Known rows, with every way that one mark hangs from another
nuda(gonur likani(vegu)): [ 19  -7  -9 -15   4   1   5  -1  -7  -5  13  -5   3   2   6   8  -2  20]
nuda(likani(mibik(liret) vegu(koniz))): [  3  14   8  -2  -5  -8 -19  -1   7  16  -9   1  14   9  16   0   7   5]
vegu(likani(nuda(gonur))): [  3  -2  -1  -9   9  -1  -1   4  -2  -5   4   3  17 -12  -6  14   1  17]
vegu(koniz likani(nuda(gonur))): [ 19  10  -7   5   3   4  23   6  10  -2  -4   2  10  -5 -16   7   4  25]
vegu(gonur koniz likani(mibik nuda)): [ 13   4  -8  12 -12   2  11   2  20   6 -23   2 -12  -1 -22   7   7  27]
koniz(vegu): [-18   0   8  -7  12 -28  -4  -1 -12 -10  25   4  12  -8  13   3 -11 -20]
vegu(gonur koniz(nuda) likani(mibik(liret))): [  8  -2  -4  11  -8  12  32  -6   1   9 -23   1 -17  23  -7  -9  16   0]
vegu(gonur koniz(nuda) likani(mibik)): [ 18  -2 -13  12  -5   2  32  -4   8   3 -17   4 -29  10 -19  -8  11  16]
mibik(liret): [-50   1  20 -17  16 -17 -26 -10 -28  -9   4   6  54   8  37   6  -8 -35]
likani(mibik vegu): [-17   6  13  -1   3 -26 -47  10   7   3   1   4   9 -23   7   1 -16  -8]
nuda(gonur likani(mibik vegu)): [ 13  -8 -10  -8  -1  -3  -9  -1  -1   1   0  -5  -8   0   8  -2   2  21]
koniz(nuda(gonur)): [ -4 -11  -8 -10  18   7  20   0 -22 -21  20   2  -1  -5   8  -6 -11 -15]
liret(mibik): [-45  -1   9  -8  12 -15 -32 -15 -27 -11   9   1  60   4  37   7 -20 -33]
gonur(vegu(likani(mibik))): [-25   2  -4   7   7 -25 -18 -14   0 -13  -1   7  12   1 -17  -4   9  18]
nuda(likani): [ -8   3  -1 -20  16 -26 -13 -12 -14 -10  11   8  28   0  22  11   1  15]
koniz(nuda(likani(mibik(liret) vegu(gonur)))): [ 13  -1   4  -7  -3  14   3   1  -2   9   2  -1 -12   6  10  -1   3 -10]
likani(mibik(liret) nuda(gonur) vegu(koniz)): [  4  11  10  13 -16  27 -13  20  19  15 -14 -10   4  -9  -2  -1 -10 -13]

Rows
[-17  -5  -2  -2   4   1 -25   5   0  -8  -4   0   8 -22   6   1 -12   0]
likani(mibik nuda(gonur))
[-15   7  -2   9   2 -10 -19  -6  10  -8  -1   4  10  -8 -24   2   7  20]
gonur(vegu(likani(mibik nuda)))
[  6   0  10   3   2   1  17   2  -7  11   9   2 -16   6   4 -13  12 -26]
koniz(nuda vegu(likani(mibik(liret))))
[  0   4  10  12 -15  15   0   8   9  13 -13  -5 -14   6   0  -7  -6 -25]
likani(mibik(liret) vegu(gonur koniz(nuda)))
[ 14  -1  -1 -15  -1  -9  -6  -2   0   0  10  -1   4   0   5  18  -4  17]
nuda(likani(vegu(gonur)))
[-25 -13   5  -7  -2 -13 -12 -14 -12   4 -22   3   9  17   9   5  11  -1]
vegu(gonur likani(mibik(liret)))
[ -8  12  -5  20  -1   2  17 -11   6  -4  -7   3   0  17 -21 -17  17   6]
gonur(vegu(koniz(nuda) likani(mibik(liret))))
[  2 -10   0  -5   0 -17  18  -5  -8  -3  12   0 -10   6  -5   9   3  -1]
koniz(vegu(gonur likani))
[ 19 -11  -4   4  -4   3  32   1  -1   5   9  -1 -42   5 -12  -8   8 -10]
koniz(nuda vegu(gonur likani(mibik)))
[ 22  -2  -3  -6  -1   6   4   3   3   4   8   0 -22  -4   0   0  -1   3]
koniz(nuda(likani(mibik vegu(gonur))))
[ 13   9  -8  11  -2   1   8   6  16   5 -17   3  -1  -6 -15  -2   8  27]
vegu(koniz likani(mibik nuda(gonur)))
[ 10  -9 -20   1   6  15  23 -12  -9 -14   9  -2 -21   9  -6 -15   8  12]
koniz(nuda(gonur(vegu) likani(mibik)))
[  1  12 -11  21   2  -5  17  -8  11  -8  -2   5  -9   6 -30 -15  13  19]
gonur(vegu(koniz(nuda) likani(mibik)))
[  9 -11  -3  -3   2   6  35   2 -11  -9  26  -2 -29   1  -2  -2  -8 -27]
koniz(nuda vegu(gonur))
[ 13   3   5  -5  -1  15 -13  22  10  -3  16  -7   8 -29  -9  18 -22  -2]
likani(nuda(gonur) vegu)
[ 17  -6  -3  -7   0  22  12   2  -8   5   5  -5 -13   7  11  -9   5  -8]
koniz(nuda(gonur likani(mibik(liret) vegu)))
[  2  11  15  13 -23  22 -18  17  25  19 -18  -8  -1  -8  -6   9 -11 -15]
likani(mibik(liret) nuda vegu(gonur koniz))
[ -8   1  16   2 -11  22 -32  18  10  13  -7  -9  10 -15   6   5 -12 -20]
likani(mibik(liret) nuda(gonur) vegu)
[-16 -13  -7 -14   5  -1  -6 -17 -22  -3  -9  -2  15  21  30  -7  11   5]
nuda(gonur likani(mibik(liret)))
[ 14   4  -1  13 -11   3   2  12  18   5  -6  -3 -29 -10 -14  -6 -12  -4]
likani(mibik vegu(gonur koniz(nuda)))
